In the rows, zero is written as 100.
Known rows, with every way that one mark hangs from another:
zafufev{toluv}: 91  94  106  83  97  97  93  99  93  86  102  93  96  91  102  103  80
zafufev{legas likobul vosik}: 103  70  116  88  111  82  92  115  106  66  90  81  111  105  106  112  88
likobul{toluv{vosik{gubo}} zafufev{legas}}: 94  117  88  131  79  98  99  105  101  72  119  79  97  99  107  110  146
toluv{legas likobul vosik}: 95  107  114  105  111  104  101  102  103  47  101  85  124  85  69  115  121
likobul{toluv{legas vosik{gubo}}}: 93  117  99  117  90  101  102  104  96  79  107  82  106  86  88  115  136
zafufev{likobul}: 100  79  109  98  104  93  98  107  102  85  96  99  105  94  102  103  108
zafufev{legas toluv vosik}: 95  84  112  74  104  86  87  107  99  66  95  74  101  101  107  112  61
zafufev{likobul{toluv} vosik}: 101  69  98  90  96  87  86  113  102  73  89  83  111  94  101  108  119
zafufev{legas toluv{vosik}}: 90  91  115  87  96  93  102  103  98  71  106  77  103  110  99  115  80
toluv{vosik{gubo}}: 96  107  104  112  89  101  95  102  93  95  102  86  108  87  83  106  121
zafufev{likobul{toluv{legas}} vosik{gubo}}: 98  89  107  103  102  88  83  115  97  64  91  79  110  68  97  113  121
zafufev{toluv{legas likobul}}: 90  104  117  86  112  101  92  100  96  49  101  89  107  75  92  110  85
likobul{toluv{legas} zafufev{vosik}}: 96  109  83  115  96  98  89  106  106  62  108  82  99  83  103  103  127
toluv{legas likobul{zafufev} vosik{gubo}}: 93  126  110  128  104  106  88  102  100  38  110  82  116  62  74  110  138
zafufev{likobul vosik{gubo{legas}}}: 102  78  110  102  103  90  83  115  98  75  90  87  109  71  92  107  86
gubo{legas vosik}: 98  85  87  111  96  98  115  111  105  98  100  107  104  114  82  100  100
vosik{gubo}: 99  117  104  113  96  100  92  101  91  102  101  97  97  78  101  102  108
gubo{legas}: 101  98  99  107  101  104  109  105  105  95  105  105  98  99  95  102  71

Rows:
99  101  83  112  90  93  92  107  108  68  110  79  97  105  116  105  123
likobul{toluv zafufev{legas vosik}}
86  113  103  115  96  101  87  101  95  61  115  83  96  67  93  103  108
likobul{zafufev{toluv{legas vosik{gubo}}}}
90  105  114  88  107  92  74  106  89  64  95  76  103  59  93  109  72
zafufev{toluv{legas} vosik{gubo}}
87  100  119  88  107  101  93  101  96  43  102  80  115  79  78  114  95
zafufev{toluv{legas likobul vosik}}
97  112  100  129  91  109  90  103  101  52  111  87  113  73  75  107  127
toluv{likobul{zafufev} vosik{gubo{legas}}}
94  78  126  82  105  80  78  115  93  53  92  71  105  79  109  117  75
zafufev{legas likobul toluv vosik{gubo}}
90  83  124  84  111  86  73  113  91  50  91  75  108  52  94  112  79
zafufev{likobul toluv{legas} vosik{gubo}}
98  102  103  115  97  103  96  101  107  47  109  82  116  100  86  109  132
toluv{likobul{zafufev{legas}} vosik}
100  112  86  120  86  93  86  107  101  70  110  78  95  91  117  107  128
likobul{toluv zafufev{legas vosik{gubo}}}
98  116  105  125  94  103  89  102  100  49  110  80  114  84  85  111  138
toluv{likobul{zafufev{legas}} vosik{gubo}}
92  92  115  76  114  95  77  105  97  38  91  78  115  71  86  111  76
zafufev{toluv{legas likobul} vosik}
101  99  94  109  102  94  88  105  108  71  106  85  98  99  109  100  97
likobul{zafufev{legas vosik}}
85  88  127  96  103  91  89  109  91  54  102  78  109  64  87  115  100
zafufev{likobul toluv{legas vosik{gubo}}}
97  101  119  83  105  89  75  107  92  45  93  71  110  78  101  117  78
zafufev{legas toluv{likobul} vosik{gubo}}
93  106  97  109  92  100  108  104  101  77  107  84  108  99  87  113  131
likobul{toluv{legas vosik}}
93  105  102  105  98  96  94  101  102  68  115  88  88  96  116  102  88
likobul{zafufev{legas toluv}}
90  69  121  74  114  85  80  112  98  48  91  77  110  72  94  111  74
zafufev{likobul toluv{legas} vosik}
100  107  90  116  95  98  76  104  99  80  104  88  97  74  101  95  113
likobul{zafufev{vosik{gubo}}}
92  93  119  86  100  95  98  103  98  48  104  76  113  105  93  119  90
zafufev{legas toluv{likobul vosik}}
95  84  107  72  104  95  74  103  95  51  90  79  113  80  90  106  82
zafufev{toluv{likobul} vosik}
93  111  106  119  108  106  96  101  107  37  109  84  118  79  74  109  132
toluv{legas likobul{zafufev} vosik}
98  76  104  93  105  87  90  114  104  62  90  82  112  86  98  111  113
zafufev{likobul{toluv{legas}} vosik}
93  60  113  72  104  85  76  111  96  61  89  79  109  81  98  107  79
zafufev{likobul toluv vosik}
